Each row was made from one path, in order. Every step used is in the known rows, and no mark comes twice. Write each row's path.
In the rows, zero is written as 128.
Known rows:
S > A > V: [102 136 175 121  97 158 163 123 195 139 111  87 132 122 126 125 169 104
 157 161 123 127 141 104  94 141 100 133 154 130  85 114 146 106 190 130
  92 153 138 181 132 152 158  96 123]
Y > K: [129 139 158 131  97 153 145 130 198 129 116  73 147 112 130 128 132 124
 146 137 119 137 142 103 125 118 102 148 164 114 112 108 124 110 180 146
  72 163 116 162 128 145 142 102  70]
K > V > D > X: [158 109 167 141 105 169 138 132 166 126 151 113 160 116 121 127 157 129
 132 131 144 169 138  72 154 155  48 102 136 101  80 110 127 112 150 162
  86 169 135 183 123 129 151  79  76]
P > S: [120 142 152 124 109 157 162 135 175 111 164 103 148 118 127 124 148 107
 130 126 127 124 139  97 176 124  96 141 164 137  97  98 126 126 185 171
  82 183 110 165 124 127 152  85 104]
X > L > J > Q > T: [131 114 167 145  75 118 142 134 190  88 117  90 158  78 186 135 151 106
 129 101 133 139 145  91 161 139  86 127 150 123  87 118 152 107 175 150
  71 151 140 193 126 151 133  92 126]
V > L > X: [139 139 172 132 109 139 147 140 185 110 141 104 159  80 132 112 141 102
 128 118 158 146 141  69 126 133  98 110 150  96 113  94 110 113 185 140
  67 174 126 155 112 145 142  85  92]
K > R: [131 119 140 118  98 163 146 152 169 132 113  85 160 127 134 125 151 116
 126 134 139 132 140  90 117 136  62 136 158 111  88 115 120 121 176 158
  77 174 117 173 126 129 131  95  97]
F > X > L > S: [148 105 161 131  93 122 144 154 188 105 150  99 145 104 171 109 138 110
 140 119 142 159 152  84 167 124 102 121 154 102  96  97 128 130 163 139
  33 159 113 139 123 123 132  99 112]
A > V: [123 130 180 120  95 160 160 125 195 145 140  86 143 126 132 122 166 117
 137 142 127 140 143 108 100 133 103 120 157 118  93 112 128 117 184 156
  92 150 136 167 157 142 147  90 112]
L > J > Q: [ 98 127 148 119  97 113 148 124 205 127 139  87 148 109 159 127 144 106
 109 104 122 148 159  80 145 140 100 141 151 118 103 112 138 108 177 164
  84 151 139 191 123 144 127 100 116]
R > K > V > L > J > Q > T: [142 117 186 147  83 115 159 118 176  68 104 116 176  67 138 145 146 115
 121 117 144 150 110  81 136 201  59 136 151 102 106 113 121 117 169 177
  99 165 132 195  86 155 151  99 101]
L > S: [119 132 149 116 111 152 143 134 202 118 153 107 148 121 144 103 139  96
 125 124 125 140 146  97 158 136 109 120 157 114 103  89 123 143 164 140
  79 168 137 146 123 134 148 104 112]
D > V: [133 137 136 136  85 165 154 155 182 130 152 105 121 115 129 127 157 111
 122 113 117 140 152  83 143 125  87 122 152 122  97 108 131 118 179 155
  92 164 132 166 131 131 138  93 123]
C > V > D > X > L > S: [200 119 151 161 106 170 127 141 184  98 193 144 140 108 118 113 171  90
 139 103 130 173 158  78 178 154  80  70 146  80  81  87 139 148 146 152
  91 164 130 141 118 120 150  86 129]
D > X: [138 137 148 136  98 179 123 152 179 138 149 106 138 126 127 125 141 120
 129 127 130 151 156  71 138 122  86 112 143 112  98 105 128 131 164 159
  92 163 127 188 136 116 141  98 106]
L > S > A: [101 139 145 115 113 148 148 133 201 109 125 107 136 117 142 108 141  84
 148 143 118 127 146  92 153 145 105 137 155 125  96  93 143 127 171 116
  78 169 138 158 100 145 163 112 120]
V > C: [140 121 132 128 105 161 172 138 208 139 132 109 165  98 114 122 118 112
 141 144 130 130 142  92 127 134  76 128 136 128 100 109 125  92 173 143
  90 176 151 159 117 172 160  96  88]
F > X > D: [128 101 165 142  79 129 152 147 181 129 134  98 151 115 154 125 123 131
 134 140 139 153 150  77 167 142  75 126 161 116  95 111 116 114 156 152
  49 166 111 154 131 127 120  94  90]
R > K > T > Q > J: [113 115 159 135  93 186 167 143 166  82 130  82 155 145  59 132 124 142
 157 123  99 125 118  84  90 142  70 177 159 128  89 103 141 122 188 181
 103 205 104 145 120 100 152 115 110]
S > A > V > L > X > F: [130 150 203 134 100  99 159 132 170 105 121  99 150  76 112 106 172 107
 166 121 164 163 148  91  85 152  95 114 148 105  91 110 126  89 200 116
  58 151 131 157 140 162 156  86 110]
T > Q > J > L > X > D: [ 87 108 173 145  74 134 146 139 173  67 168  98 154 115 103 103 127 135
 132 113 118 144 132  78 153 136  85 136 150 102  85 103 162  97 177 177
  63 193 111 167 140 117 132 112 119]
J > Q > T: [108 126 150 126  65 162 152 117 192 100 115  87 147 103 160 141 137 106
 126 122 102 121 128  97 155 138  76 128 159 134 111 104 138 113 169 168
 107 155 129 191 117 158 145  81 110]
D > V > K > B > H: [103 141 158 115  95 172 148 159 189 118 146  85 126  94  99 148 166 114
 106 113 141 154 132  90 149 136  87 127 170 119  89 119 111  99 161 134
 110 198 157 170  94 127 127  83  90]
C > V: [147 126 146 138  85 185 150 126 194 133 154 112 132 119 131 125 163 103
 120 132 117 141 151  91 115 134  79 125 163 117 104 102 128 141 172 175
 118 155 122 149 117 135 127  99 125]
P > S > L > V > D > X > F: [153 145 152 135 113 116 137 137 146  87 186 135 141  98 138 134 162 119
 166  51 133 166 135  60 213 128  72  86 155 107  74  93 139 141 180 173
  63 172 118 173 118 123 161  80 108]
H > B: [124 136 150 117  88 170 158 128 188 144 115  99 139 108 120 118 146 112
 140 154 115 134 158 100 117 135 113 145 154 112  97  99 126 118 192 146
 116 157 141 175 145 133 152  88 122]
R > K: [139 137 142 136  93 151 164 130 190 116 129  99 156 124  98 139 138 110
 145 145 120 126 135 103 100 152  95 153 154 109 104 105 120 116 175 168
  99 177 109 159 118 130 154 111 125]
L > V > A > S > P: [128 121 163 112  96 101 149 131 206 125 129 134 131 102 150 138 171 105
 163 125 116 137 114  97 113 159 116 102 154 129  84 102 120 101 172 131
  92 141 128 164 131 171 161  94  85]
X > L > J > Q: [134 118 157 132  89  94 146 138 192 117 131  82 149  96 165 134 159 107
 117 109 133 152 167  88 148 128 102 142 151 101  82 123 146  95 176 165
  66 144 136 182 130 142 126  99 139]
R > K > T > Q > J > L: [105 117 154 133  83 172 179 137 165  69 132  82 148 138  57 141 130 149
 140 118  90 126 109  78  82 139  85 183 146 108  84  96 153 101 193 190
 103 202  97 164 109  95 151 122 125]
R > K > V: [146 119 167 136  86 154 159 133 173 114 123 100 162 120 112 141 158 127
 135 161 137 148 126 112 102 166  64 156 155  93  94 117 118 116 163 189
  93 172 112 164 115 124 149 114 116]
A > S > L > V > K > Y: [125 126 205  95  96 117 143 130 184 106 106 111 114 103 141 130 178  95
 153 103 142 141 110  74 121 149  93 100 162  87  58 112 108 118 167 134
  77 158 129 152  90 139 159  75 105]
C > V > D > X > L > S > P: [182 120 139 147 113 154 107 140 176 103 182 162 132  99 119 130 167  89
 152  90 109 165 159  68 184 161  67  67 145  83  77  92 153 135 154 150
 104 151 123 158 106 124 149  94 122]
X > L > V > A: [175 105 163 130  84 111 140 159 193 116 136 100 150  87 176 137 174 115
 151 129 147 144 123 110 132 132 127 119 164 105  89 106 125 104 170 158
  59 160 132 151 136 166 160 109 108]
P > S > A > V > D > X > L: [158 142 185 150 116 154 164 141 155  98 158 114 141 111  91 136 185  98
 185 128 143 143 142  89 175 147  87 101 144 120  59 108 161  92 182 136
  64 173 120 193 136 131 186  66 119]
F > X > D > V > K: [139 100 162 146  77 119 156 162 179 124 155 109 126  95 124 131 140 118
 137  87 146 160 150  65 192 163  86 108 159 106  99 113 107  99 150 139
  50 181 119 151 124 137 139  89  85]
S > A > V > L > J: [115 137 191 132 124 118 173 130 198 127 111 109 149  80 129 113 161 103
 153 124 153 138 145  69  98 161 116 119 146 126  86 113 131 114 200 104
  82 154 161 181 112 166 160  99 105]
D > X > L > V: [170 123 163 144  81 149 109 166 173 127 153 112 134 105 176 130 167 117
 146 121 142 166 151  88 153 111  95  98 156  94  85 107 142 137 161 184
  64 157 127 170 159 109 136 108 136]
C > V > A: [161 117 148 135  90 171 154 136 205 128 156 114 142 106 123 136 169 110
 126 132 129 138 136  91 102 159 104 120 161 116 108  99 119 120 168 165
 113 159 124 155 106 170 150 100  97]
T > Q > J: [103 110 155 130  89 175 161 137 180 103 154  88 146 127  95 102 123 133
 146 112  99 114 138  85 128 121  83 152 160 150  91 112 146 131 185 162
 103 180 122 152 124 137 154 102 107]
C > V > L > X: [157 137 171 143 100 165 141 135 190 110 160 125 147  80 124 114 162  92
 116 111 151 155 145  68 117 144  80  99 157  90 118  88 117 137 183 164
  94 164 118 143 106 137 129  88 105]
V > D: [139 118 145 130 111 150 176 115 194 123 141  99 163 110 113 123 142 104
 140 124 122 129 136  84 147 141  85 120 144 122  91  98 123 104 171 134
  92 172 134 155 114 159 161  79  88]
B > H: [116 133 148 129 100 166 154 139 197 132 138  83 152 118 127 136 136 121
 112 144 133 125 143 102 143 119 101 134 180 131 101 113 118 125 175 143
 115 163 143 167 111 136 125  88 104]
D > V > K > T > Q > J > L > X: [ 98 113 169 129  87 166 153 157 161  68 172  90 127 111  77 122 156 128
 127  47 123 155 121  53 137 134  96 137 138  96  96  92 158  81 196 164
  62 212 116 165 118 105 145 100  95]
K > V > D > X > L > J > Q > T: [164  96 185 163  83 131 127 131 162  80 136 113 170  78 171 139 165 120
 132  95 155 179 136  68 192 172  41  94 131 101  68 122 156 100 149 157
  65 154 146 216 121 138 142  73  96]
Y > K > T > Q: [122 120 159 128  97 179 130 134 187 115 115  48 159 133 116 136 146 153
 149 113 110 159 135  93  97 104  74 155 158 111 104 102 140 105 179 152
  80 175 121 128 140 113 142 115  55]

Write each row's path:
[141 123 148 152  79 143 150 162 173 126 148 111 131 114 129 128 152 119
 122 127 126 152 158  86 174 143  75 109 163 108  82 112 126 111 156 159
  82 170 134 158 143 127 130  96 125]
X > D > V
[ 88 109 149 128  80 163 176 130 180  89 157  87 139 120  91 111 130 140
 133 108  85 119 129  77 117 115 100 157 146 131  87 103 157 109 191 171
 107 177 117 172 113 132 153 110 123]
T > Q > J > L
[101 132 134 104 120 133 123 132 197 121 141 124 138 113 147 118 135 100
 136 114 104 133 147  91 165 141  96 120 157 117  97  92 137 130 174 135
  89 158 129 162 109 143 149 112 107]
L > S > P
[117 137 167 140  77 111 168 145 198  72 120 126 122  88 157 146 172  98
 139  55 115 135 121  47 140 168  98  88 139 123  75 111 136  96 180 105
  85 146 152 210  85 177 149  71 108]
D > V > A > S > L > J > Q > T
[147 100 155 128  99 160 166 138 192 137 127 108 169  92 129 125 137 127
 130 162 147 151 131 101 128 149  46 129 139 114  93 121 124  90 162 164
  84 168 151 161 117 169 151  97  82]
K > V > C
[ 64 115 137 106 102 141 143 125 187  76 164 123 129 115 103 104 122 125
 140  86  66 122 129  78 160 133 102 143 150 123  85  90 172 117 191 156
 105 172 117 174  98 134 157 124 121]
T > Q > J > L > S > P
[162 113 162 132  81 126 141 148 185 124 136  99 142  97 185 129 167 112
 143 130 137 146 140 107 143 109 101 121 167 103  87 110 136 125 172 174
  64 157 130 145 151 132 139 108 138]
X > L > V
[124 124 155 119 100 113 161 134 197 124 122 123 138 109 108 138 158 108
 159 133 113 125 128  88  95 154 111 116 142 131  76 106 115  81 175 103
 102 147 120 171 114 179 165  83  77]
V > A > S > P
[ 93 127 157 117 100 143 170 133 193  86 153 119 130 114 123  97 121 108
 118 120 101 119 128  82 167 133 127 139 155 117  91  86 140 126 184 163
  79 179 118 182 101 134 146 102 124]
Q > J > L > S
[160 146 163 150  89 109 147 163 157  96 160 113 141  70 117 107 161 113
 131  79 156 180 159  67 136 134  81 103 148  98 102 102 112 103 190 143
  56 162 125 142 134 140 134  83 109]
D > V > L > X > F
[ 98 131 167 117 115 131 189  97 207  98 140 109 141 114 109 113 172  89
 152 129 110 139 119  94 141 167 120 107 135 101  79  83 154  90 180 110
  81 164 145 176 108 161 184  93 122]
J > L > S > A > V > D
[103 151 156 122  93 173 154 141 196 105 116  80 157 121  89 155 144 126
 122 174 130 144 123 114 100 143  71 161 170 113  91 115 115 117 167 162
 118 197 127 172  96 109 122 103 114]
R > K > B > H
[112 113 160 120  79 129 172 142 195  92 146 118 129  93 146 128 143 121
 132 122 117 119  95  82 141 145 142 137 162 128  98  91 138 104 191 179
  76 178 116 198 108 168 157 106 100]
Q > J > L > V > A
[105 133 170 135  79 110 163 138 162  75 153 100 141  97 114 104 129 124
 129 103 132 152 140  82 128 124 102 150 143 114  90 102 143  91 203 173
  48 173  95 184 135 132 125  95 120]
Q > J > L > X > F
[ 95 137 147 110 106 105 143 126 199 123 126  90 137 101 170 143 145 109
 118  74 113 138 158  52 145 129  94 132 150  97  89 115 142 113 190 155
  81 142 143 203  83 147 125 100 133]
S > L > J > Q
[168 118 174 139  97 137 169 134 166 106 117 113 167  89  98 138 153 125
 132 153 145 145 122  95  99 170  69 143 159  83  96 111  98 115 169 176
 103 172 116 151  92 139 161 102 106]
R > K > V > L
[ 82 127 148 126  99 164 172 136 178  44 126  99 138 142  63 126 130 120
 162 123  87 123 107  80 114 162  96 182 147 108  80  83 173 107 188 155
  89 207 106 161  81 101 170 135 136]
R > K > T > Q > J > L > S > A
[133 108 145 125  97 177 147 155 174 118 153  79 134 121  90 136 172 133
 136  62 123 157 140  72 123 132  84 128 148 109  93 103 132  98 170 143
  98 191 144 126 127 116 159 106  87]
D > V > K > T > Q
[107 131 142 114 100 141 154 125 202 105 155 105 140 117 145 108 146 105
 110 122 112 143 138  88 149 129 124 124 145  94  98  81 136 118 170 151
  82 166 127 164 114 130 148 111 126]
J > L > S
[131 134 167 120  89 161 146 142 174  97 113  91 145 127  94 140 148 116
 138 167 136 136 125 102 101 168  71 156 159 100  88 113 122 107 172 176
  89 173 100 162 109 117 150 102 118]
R > K > Y
[184 119 165 162  91 129 150 133 145  94 150 119 170 112  74 134 157 139
 160 123 147 188 136  95 122 184  43 124 135  87  78 118 121 103 148 177
  84 167 109 165 134 125 161  98  96]
R > K > V > D > X > F
[ 85 110 157 115 101 171 158 138 178  71 154  92 140 134 108 105 132 137
 120  96  94 141 122  73 140 121  98 148 149 114  85  80 156 123 183 167
  83 191 122 149 115 100 143 116 112]
K > T > Q > J > L > S
[120 154 190 123 121 145 186 128 171 109 135 111 137  91  99 126 169  98
 156 140 138 116 131  91 141 150 107 125 168 134  87 101 128 113 204 136
  90 172 127 174 108 156 180  72 110]
P > S > A > V > L
[125 108 191 135  87 118 150 120 180  89 108 108 169  59 177 128 153 120
 106 107 151 155 123  71 158 172  58 117 153 116 101 116 124 117 170 159
  89 152 153 197  93 165 138  83  86]
K > V > L > J > Q > T
[ 87 145 162 122 103 129 149 122 176  68 140 110 146  88 181 146 143 101
 129  61 118 115 130  58 210 139  79 124 158 134  91 105 157 133 195 159
  79 169 130 220  79 144 143  81 116]
P > S > L > J > Q > T
[ 91 153 170 117  98 173 132 137 205 117 105  55 149 105 120 145 139 134
 125 165 130 153 127 112 128 109  79 155 181 118 100 117 118 107 171 141
  89 181 133 174 107 128 110  93  58]
Y > K > B > H
[162 124 152 146  92 122 134 131 171 113 168 122 150 103 137 118 154 122
 158  90 134 185 144  82 166 140  75  90 144 116  89  97 130 128 160 164
  73 158 132 155 160 134 154  91  95]
L > V > D > X > F
[157 116 183 147 116 112 163 135 177 100 125 120 177  78 117 127 151 123
 127 130 166 162 129  75 105 186  78 141 148  89  95 116 108 126 176 163
  84 174 131 165  94 138 151 114  99]
R > K > V > L > J
[129 140 184 125 104 120 157 146 197  98 127 110 144 105 133 126 167 100
 154 108 147 137 124  63  89 139 114  99 138  91  78 101 113  95 181 105
  54 160 121 168  98 162 152  76  94]
V > A > S > L > X
[116 146 178 132 113 123 132 149 160  84 161 115 150 106 150 133 144 106
 138  98 150 136 145  71 207 132  73 109 166  87  81 101 134 120 182 166
  41 190 106 173 111 117 132  89 119]
P > S > L > X > D
[139 115 154 117  93 129 145 144 207 126 144 105 148 100 171 131 159 116
 141 127 140 140 115 101 132 145 126 119 165 123 112  96 120 120 171 162
  76 165 136 161 133 168 161 110  86]
L > V > A
[133 108 153 156  70 133 155 169 174 124 153 110 126 112 145 130 138 129
 129 118 133 167 157  67 185 145  65 110 158 115  95 110 121 111 156 158
  49 167 114 156 136 119 114  93 104]
F > X > D > V
[184 118 153 154 103 152 145 149 169 119 152 109 156 102 114 131 154 113
 153 116 136 156 155  73 158 126  81  96 134  96  70 109 135 103 159 140
  73 168 126 171 129 130 158  78 109]
V > D > X > L
[ 73 135 151 117 101 143 174 131 191  79 128 119 120 112 117 103 123  93
 137 136  98 107 127  75 163 145 123 157 152 128  84  90 157 114 190 135
  78 181 121 195  78 144 159 107 134]
Q > J > L > S > A
[ 98 120 162 121  76 141 171 132 185 100 144 114 123 103 153 121 137 116
 122 120 103 124 114  84 153 120 118 142 162 126  95  95 145 125 196 193
  81 175 115 194 121 134 136 105 128]
Q > J > L > V
[113 133 158 120  97 131 157 127 187 135 118 121 131 121 115 128 152 103
 150 133 104 130 146  89 107 135  87 120 141 131  68 110 124 102 178 122
 108 142 121 165 125 143 143  81 106]
A > S > P
[129 137 163 132  89 116 135 139 177 108 149  90 160 103 139 107 150 119
 140 111 155 169 159  97 121 129  85 130 147 109 100 107 126 106 181 150
  51 161 113 147 156 133 127 100 104]
L > X > F
[152 126 147 144  83 110 146 124 169 103 173 120 144  97 134 125 164 129
 143  82 126 188 133  74 154 135  92  94 133  95  86  88 141 106 165 172
  76 157 125 176 148 127 152  99 113]
J > L > V > D > X > F
[118 104 160 130  95 183 161 160 165  98 156  91 126 121  69 123 144 133
 141  60 112 135 130  63 141 134  82 143 158 131  88 107 138 109 186 151
  94 210 134 143 114 120 157  95  85]
D > V > K > T > Q > J
[164 125 158 157  87 126 163 167 165 117 140 124 135  83 114 126 149 119
 120 116 133 151 154  65 171 149  80  93 165  98  87 107 103 111 162 145
  89 170 141 146 118 145 140  86 116]
X > D > V > L
[116 123 148 116  78 135 154 126 196 122 144 103 131 105 172 130 162 115
 118 119 114 145 121  95 134 118 114 127 152  98 104  89 142 115 178 185
  84 159 128 175 131 127 139 116 130]
J > L > V
[143 132 154 131 100 168 161 142 177 116 110  83 156 135 105 156 143 123
 140 142 128 139 127  94  90 145  77 158 151 101  94  98 118 113 178 169
  90 188 104 154 121 100 142 110 111]
R > K > T
[103 108 169 149  71 127 152 154 165  63 185 112 132 100  72 109 144 125
 134  60 123 149 132  67 179 156  98 119 148  91  87 105 157  79 176 163
  63 207 122 163 130 128 152 109 114]
T > Q > J > L > X > D > V > K
[ 91 119 168 120  99 165 147 131 184  66 137  74 140 130 100 109 125 144
 138  97  87 148 117  82 139 116 107 160 161 107  98  81 157 114 190 162
  64 191 111 150 118 106 143 118  71]
Y > K > T > Q > J > L > S
[125 138 168 125  97 137 172 128 188 124 110 106 129 122 127 128 159 103
 147 117 113 124 142  66  99 115  90 111 144 104  63 110 114 120 180 116
  94 146 129 160  97 140 142  77 128]
A > S > L
[169 118 203 155  91 111 143 144 160  85 125 120 180  85 112 131 150 123
 131 158 175 172 127  92 134 192  57 122 159  55  95 112 101 105 156 176
  60 184 110 149 116 125 141 104 104]
R > K > V > L > X > D
[ 66 121 144 117  95 154 165 126 193  64 147 105 130 121  98  95 130 111
 153 115  84 116 125  79 148 140 108 158 150 131  84  90 177 118 188 139
  92 184 128 167  88 138 172 122 135]
T > Q > J > L > S > A
[ 86 127 183 134  89 169 137 138 176  68 132  61 148 121 104 122 128 149
 144  98 110 154 116  73 110 106  85 169 149 100 104  92 165  83 207 170
  44 197  95 171 132  99 125 112  62]
Y > K > T > Q > J > L > X
[162 129 145 150 101 136 147 135 162 117 162 112 158 107  98 118 143 128
 153  96 135 171 157  73 148 140  71 103 132 117  80 103 124 109 162 139
  83 159 127 162 144 138 157  78  88]
V > D > X > F
[ 99 124 154 126  85 156 182 134 179 105 138 103 131 111 111 121 124 120
 119 128 100 110 128  76 136 122 110 155 152 127  86 101 142 106 196 170
  91 178 109 199 102 141 138  94 123]
Q > J > L
[139 125 145 135  92 150 144 124 187 111 168 125 139 105 145 132 161 113
 135 102 118 165 121  68 166 137 100  91 133  92  96  80 146 113 165 178
  84 170 133 193 130 123 155  98 108]
J > L > V > D > X
[160 120 186 133  92 118 179 138 178  94 101 120 150 113  95 153 180 122
 161 144 136 137 103  87  59 180  88 131 146  78  62 119 101  96 165 139
  91 158 112 168  76 160 168  95 107]
R > K > V > A > S > L
[134 132 147 131  90 121 161 157 188 118 136 135 116 109 102 143 173 109
 150 112 105 136 135  76 114 159 104 102 139 132  72 109 122  77 179 108
 100 146 128 171 119 166 158  79  91]
D > V > A > S > P
[117 114 184 129  74 112 199 132 197  88 138 128 122 106 125 118 155 111
 140 130 115 123  92  86 113 148 146 125 153 132  76  92 124  99 185 153
  77 167 116 183 121 163 158  84 101]
Q > J > L > V > A > S
